Each row comes from the steps of one walk. Every step used is in the known rows, and no mark comes twice. Write the walk behind each row, first mark first.
Known rows
poda > pemas > gobu: -20 19 -20 24 18 3 33 25 17 -21 -19 28 -28 41 -5 13 20 19 -13 27 6 -4 1 7 8 -29 26 20 23 -10 -12 -8 7
mati > gobu > rega: -24 26 -38 16 6 -8 43 -40 18 -7 13 -10 -27 38 18 4 17 -32 15 5 19 33 11 5 6 -44 46 13 9 -12 -41 -12 -77
pevap > gobu: -13 31 -26 37 -5 -26 32 11 19 -13 1 5 -4 56 8 2 21 -5 -18 22 12 -4 -2 21 -7 -60 23 9 -10 -17 -22 -22 41
rega > poda > pemas > gobu: -3 14 -30 33 3 -34 20 16 -10 -8 3 35 -4 27 8 16 -1 4 -17 3 20 11 3 15 5 -40 15 33 27 -6 -32 -11 11
pata > norefe > tadibol: -3 18 -17 31 2 -38 28 -20 24 -20 -20 -10 19 47 -5 9 27 2 -9 30 -8 -63 -39 15 4 -45 22 29 5 -19 -34 -8 -11
pemas > gobu > rega > poda: -14 21 -43 10 0 -47 44 0 6 -12 26 13 -7 38 7 18 22 -19 -2 15 18 39 13 13 -5 -52 28 24 28 -14 -52 -20 -3
norefe > tadibol > gobu: 10 23 -36 31 14 -36 55 -2 -3 -13 5 -24 17 50 32 -1 29 -30 -20 2 20 -15 -31 8 -10 -69 38 32 -3 -7 -27 -15 -5
pevap > gobu > fozaz: -10 26 -26 38 0 -34 44 11 7 0 -7 -2 -7 46 49 5 6 10 -17 33 17 11 10 30 -10 -59 24 18 6 -14 -14 -31 59
poda > pemas > puzufa > lotam > gobu: 9 23 -20 33 29 10 30 -2 7 -7 2 52 -10 25 18 10 19 -12 -23 23 0 -2 6 29 4 -47 20 27 23 -10 -11 13 17
lotam > gobu > fozaz: -1 21 -30 23 21 -7 49 18 13 2 36 -18 -6 23 45 14 1 -12 -3 12 18 13 10 30 -5 -55 24 39 27 -18 -9 -36 30
rega > gobu: -5 21 -47 27 16 -18 37 18 19 -11 2 -18 5 41 -8 1 31 -20 -5 -21 16 12 -29 3 -9 -54 26 13 22 -9 -32 -20 33
fozaz > gobu: -3 24 -43 19 7 -23 46 18 23 -12 5 -5 0 43 -21 4 15 -23 4 23 17 -5 2 12 -6 -49 31 8 19 -13 -45 -4 61
puzufa > pemas > poda > rega > gobu > pevap: -19 12 -63 30 -3 -25 43 -13 5 3 40 35 -2 82 41 6 20 -7 -16 22 16 73 -15 11 -1 -27 17 63 44 -15 -33 -12 -7
pata > norefe > tadibol > gobu: -5 19 -23 29 10 -46 33 -3 22 -18 -9 -18 11 43 4 9 42 -11 -6 22 1 -41 -41 2 2 -57 28 26 -1 -13 -38 -5 -36
poda > rega > gobu > mati: -8 25 -59 30 -3 -25 38 8 46 -19 8 -37 -18 33 8 -5 34 9 -14 -17 5 27 -16 23 -9 -35 55 25 31 -5 -46 -5 15
rega > poda > pemas: 4 18 -45 45 -4 -30 9 11 -21 0 3 40 3 22 14 12 -8 0 -21 -1 19 -2 -11 23 11 -31 19 43 21 -3 -23 -4 -13
pata > norefe > tadibol > gobu > pevap: -10 16 -13 24 12 -57 41 -2 33 -13 -8 -30 6 56 13 6 38 6 -10 27 4 -21 -42 6 1 -49 25 35 -3 -11 -40 -5 -44
tadibol > norefe > pemas: -12 26 -1 26 0 -5 45 6 9 -2 -16 13 -3 26 -4 15 30 -24 -16 42 16 -3 -33 -7 -1 -24 58 3 14 3 -5 -16 -16
lotam > gobu > rega > poda > pemas: -17 20 -62 25 6 -25 37 8 -3 -11 60 33 -16 12 41 20 10 -48 -5 2 29 44 14 42 6 -42 25 55 31 -15 -30 -16 -29
pemas > puzufa > lotam > gobu: 30 28 -13 24 26 -6 38 -24 19 1 25 20 14 33 8 7 25 -30 -19 13 -4 1 5 23 -9 -76 20 16 14 -18 -29 2 39
pevap > gobu > rega > poda: -17 28 -53 35 -18 -61 34 -4 -4 -9 27 28 -5 40 34 9 18 -34 -16 17 27 42 10 38 -6 -59 25 28 7 -13 -43 -16 7
pata > norefe > pemas > puzufa > lotam: -5 19 -1 32 16 -18 29 -39 23 -12 -18 46 6 34 -17 15 46 -16 -13 47 -19 -22 -37 12 8 -39 30 11 16 -11 -23 3 4
puzufa > lotam > gobu > rega > poda > pemas > norefe: -1 20 -54 7 21 -21 20 -8 17 -8 59 64 -5 18 18 23 28 -38 -3 23 24 40 -2 30 1 -51 29 51 18 -16 -34 7 13
lotam > gobu > rega: -17 27 -55 16 10 -10 48 4 15 -14 60 6 -14 27 25 15 24 -47 1 11 19 30 9 32 0 -49 33 39 22 -22 -26 -21 -27
mati > gobu: -10 24 -14 23 13 4 32 -29 26 -4 -3 -25 -16 43 -3 1 8 -13 9 -5 13 0 1 -8 5 -51 38 3 -1 -13 -31 -18 -46
tadibol > norefe > pemas > poda > rega > gobu > pevap: -19 17 -24 23 -2 -36 59 10 20 0 1 -2 -18 33 25 17 25 -12 -19 36 24 70 -46 0 -5 -15 53 28 37 10 -30 -8 -21
fozaz > gobu > mati: 5 24 -34 15 2 -48 33 -1 31 -16 -5 -11 -12 24 -25 1 14 -8 -2 4 9 -25 1 23 -16 -52 39 14 25 -20 -56 -13 74
lotam > gobu > rega > poda > pemas > norefe: -22 17 -49 17 9 -44 32 7 7 -15 59 43 -10 7 31 26 17 -51 -4 12 25 36 7 29 5 -40 23 54 34 -17 -37 -11 -29
lotam > gobu: -4 25 -29 22 14 1 36 16 24 -11 45 -7 -4 34 7 11 15 -28 -6 2 14 -3 -2 20 -1 -56 26 29 11 -21 -16 -27 11
puzufa > lotam: 23 31 -45 19 13 9 16 -9 17 2 15 20 9 52 -16 4 25 4 -7 24 7 -7 -20 16 -2 -53 39 24 -7 -14 -18 5 32
gobu > rega: -11 30 -63 20 -4 -22 38 -10 1 -7 21 14 -7 39 12 8 26 -24 -3 26 9 18 -6 25 3 -29 45 33 17 -14 -29 -4 -58
puzufa > lotam > gobu: 19 28 -43 13 23 17 25 0 30 -3 49 16 2 41 -1 10 26 -18 -3 11 15 12 -6 24 -5 -65 32 30 -2 -20 -17 -8 47
lotam > gobu > pevap: -12 21 -13 15 15 -13 47 22 42 -3 46 -27 -12 55 23 6 9 1 -12 13 16 30 -3 25 -2 -43 21 45 8 -17 -21 -27 -1
norefe > tadibol > gobu > rega > poda > pemas: -3 19 -65 34 8 -55 54 -5 -25 -14 15 13 5 32 60 7 25 -47 -22 3 33 23 -19 28 -5 -56 35 52 15 -1 -36 -5 -39
poda > pemas > norefe > tadibol: -14 14 -13 27 17 -32 27 -2 12 -24 -30 44 4 31 6 12 19 -1 -24 39 3 -46 -33 10 6 -22 26 42 20 -11 -14 6 1

Write each row's walk
-24 31 -49 29 -12 -39 43 -3 11 -15 16 21 -15 50 25 5 31 -24 -12 32 17 29 7 33 -6 -53 32 19 0 -17 -32 -14 -1 -> pevap > gobu > rega
-2 18 -48 28 21 -25 49 19 8 2 -6 -25 3 33 34 4 17 -5 -4 -8 19 26 -17 11 -13 -54 25 23 38 -6 -26 -30 51 -> rega > gobu > fozaz
-21 11 -7 21 25 -48 39 14 20 -18 -19 24 -8 43 23 9 27 10 -25 37 11 -7 -34 4 3 -25 28 50 13 -3 -22 7 -28 -> poda > pemas > norefe > tadibol > gobu > pevap
-9 22 -76 17 -5 -57 49 4 1 -9 32 19 -1 27 7 12 11 -51 8 19 30 40 14 30 -6 -47 32 26 34 -10 -68 -1 25 -> fozaz > gobu > rega > poda
-19 12 -16 23 9 -32 33 -35 1 -11 5 58 39 73 12 9 35 -35 -15 43 5 -37 -19 -7 -6 -43 17 42 23 -27 -19 -20 19 -> puzufa > pemas > norefe > tadibol
-8 21 -17 25 19 -5 46 -28 12 9 -10 -33 -20 34 39 5 -6 4 11 6 18 16 13 2 1 -51 37 12 16 -10 -23 -29 -22 -> mati > gobu > fozaz
-8 15 -66 33 -7 -31 27 -29 -2 -3 31 43 -3 55 28 6 24 -17 -15 1 10 42 -15 14 -5 -38 25 56 50 -21 -37 -17 14 -> puzufa > pemas > poda > rega > gobu > mati
-18 18 -57 24 -6 -57 23 -8 -13 -8 20 60 -4 14 22 19 16 -27 -10 23 17 26 -9 26 9 -21 31 52 31 -7 -40 8 -58 -> gobu > rega > poda > pemas > norefe
-15 24 -68 35 2 -6 50 22 37 -16 14 -31 -10 50 12 -1 34 -8 -9 -3 12 42 -16 15 -1 -32 49 19 27 0 -37 1 -1 -> poda > rega > gobu
11 20 -71 28 -8 -53 27 -12 17 -10 21 -9 -16 24 18 8 10 7 -16 -16 6 41 -38 23 -8 -36 36 50 42 -10 -54 -1 2 -> pemas > poda > rega > gobu > mati
-8 22 -59 20 2 -31 39 1 1 -8 71 15 -3 18 34 19 12 -57 -2 -2 28 42 13 37 -1 -54 25 47 25 -18 -38 -22 -21 -> lotam > gobu > rega > poda
24 28 -35 9 19 -2 15 -16 36 -6 42 10 -8 24 -4 5 25 -6 -9 -4 9 -6 -7 31 -12 -69 39 35 3 -24 -26 -14 61 -> puzufa > lotam > gobu > mati
0 12 -34 34 6 -40 27 17 -15 0 -2 29 -7 21 33 19 -10 13 -16 11 23 19 8 22 3 -39 14 40 37 -4 -27 -17 25 -> rega > poda > pemas > gobu > fozaz
-19 20 1 15 13 -11 42 -23 42 3 0 -44 -24 64 12 -3 1 16 3 7 16 33 1 -4 3 -38 33 18 -4 -9 -36 -19 -54 -> mati > gobu > pevap
-18 19 -13 24 19 -21 42 -41 26 -17 13 54 -5 24 4 21 54 -44 -6 45 -10 8 -21 25 6 -43 30 22 28 -15 -30 0 -11 -> pata > norefe > pemas > puzufa > lotam > gobu > rega
-8 12 -21 28 4 -43 26 20 3 -4 4 23 -11 41 16 14 -5 23 -21 10 22 32 1 19 4 -31 12 43 25 -3 -35 -12 8 -> rega > poda > pemas > gobu > pevap
1 20 -74 19 7 -51 49 -7 -3 -7 20 54 -5 19 18 12 16 -52 -2 27 24 49 22 38 -5 -51 26 26 42 -6 -67 19 41 -> fozaz > gobu > rega > poda > pemas > puzufa > lotam
3 15 -25 30 0 -48 10 4 -4 -10 -4 30 -12 14 5 14 -1 15 -22 -8 15 -4 2 21 -1 -42 21 36 29 -10 -39 -15 22 -> rega > poda > pemas > gobu > mati
-3 21 -59 37 -5 -49 31 -16 -27 -2 14 53 -2 14 39 13 9 -32 -19 14 13 33 7 39 7 -31 27 43 38 -5 -39 8 -60 -> gobu > rega > poda > pemas > puzufa
6 22 -11 30 27 5 54 -39 7 -9 14 57 7 31 13 10 37 -48 -25 28 0 21 -15 26 -5 -56 33 18 24 -9 -7 -12 55 -> norefe > pemas > puzufa > lotam > gobu
-29 15 -33 17 8 -41 28 -39 7 -9 12 26 -23 17 23 15 8 -35 10 5 24 40 8 1 10 -34 36 26 23 -7 -52 -3 -87 -> mati > gobu > rega > poda > pemas > norefe
1 17 -67 26 -3 -47 43 4 20 -3 31 -18 -14 50 27 7 7 14 -16 5 12 76 -37 20 -3 -28 29 56 37 -4 -50 4 -13 -> pemas > poda > rega > gobu > pevap
8 26 14 20 12 -18 46 -20 21 -1 -4 23 -6 4 9 15 35 -37 -25 28 8 3 -16 9 -14 -52 54 5 26 -4 -21 -14 26 -> tadibol > norefe > pemas > puzufa > lotam > gobu > mati
-34 12 -18 20 2 -46 38 -24 20 -23 2 40 -9 31 -11 27 44 -20 0 40 2 15 -23 9 8 -31 28 21 30 -12 -40 -16 -15 -> pata > norefe > pemas > gobu > rega > poda
-7 19 -52 38 -3 -17 47 -29 -4 -12 17 40 -12 37 20 15 16 -17 -22 33 7 46 -44 23 7 -14 47 48 35 -2 -14 -4 -6 -> norefe > pemas > poda > rega
-13 19 -30 12 8 -39 58 26 43 -5 6 -22 -8 64 -6 -1 7 6 -1 36 19 26 2 18 -8 -37 27 23 17 -10 -50 -6 45 -> fozaz > gobu > pevap
-12 14 -61 37 8 -27 61 -21 -5 -7 13 30 -14 29 47 15 18 -18 -18 22 16 72 -41 26 -1 -21 43 49 56 2 -18 -18 29 -> norefe > pemas > poda > rega > gobu > fozaz
-2 22 -13 25 -4 -25 40 -4 -6 3 -6 25 -4 19 4 21 17 -25 -17 41 17 13 -47 -7 -1 -26 49 20 26 -1 -13 -12 -18 -> tadibol > norefe > pemas > poda
-3 22 -1 41 13 -10 55 -35 -7 -9 -18 44 10 34 6 5 30 -35 -29 29 -8 -2 -22 17 -1 -37 36 13 27 -6 -7 -13 17 -> norefe > pemas > puzufa
-3 17 -9 15 19 -66 40 -5 21 -18 -1 -1 25 39 4 10 39 -29 -15 23 8 -35 -45 -12 -10 -56 35 32 4 -12 -36 -4 -6 -> pemas > norefe > tadibol > gobu
8 20 -76 30 -4 -39 38 0 11 -8 30 -4 -9 36 20 10 11 -6 -12 -3 11 55 -38 16 -2 -35 32 46 39 -6 -47 5 -9 -> pemas > poda > rega > gobu
-17 18 3 5 14 -27 52 18 47 -8 1 -28 -16 74 -7 5 18 38 -10 31 7 26 0 2 -8 -42 23 21 10 -14 -35 -23 18 -> pemas > gobu > pevap
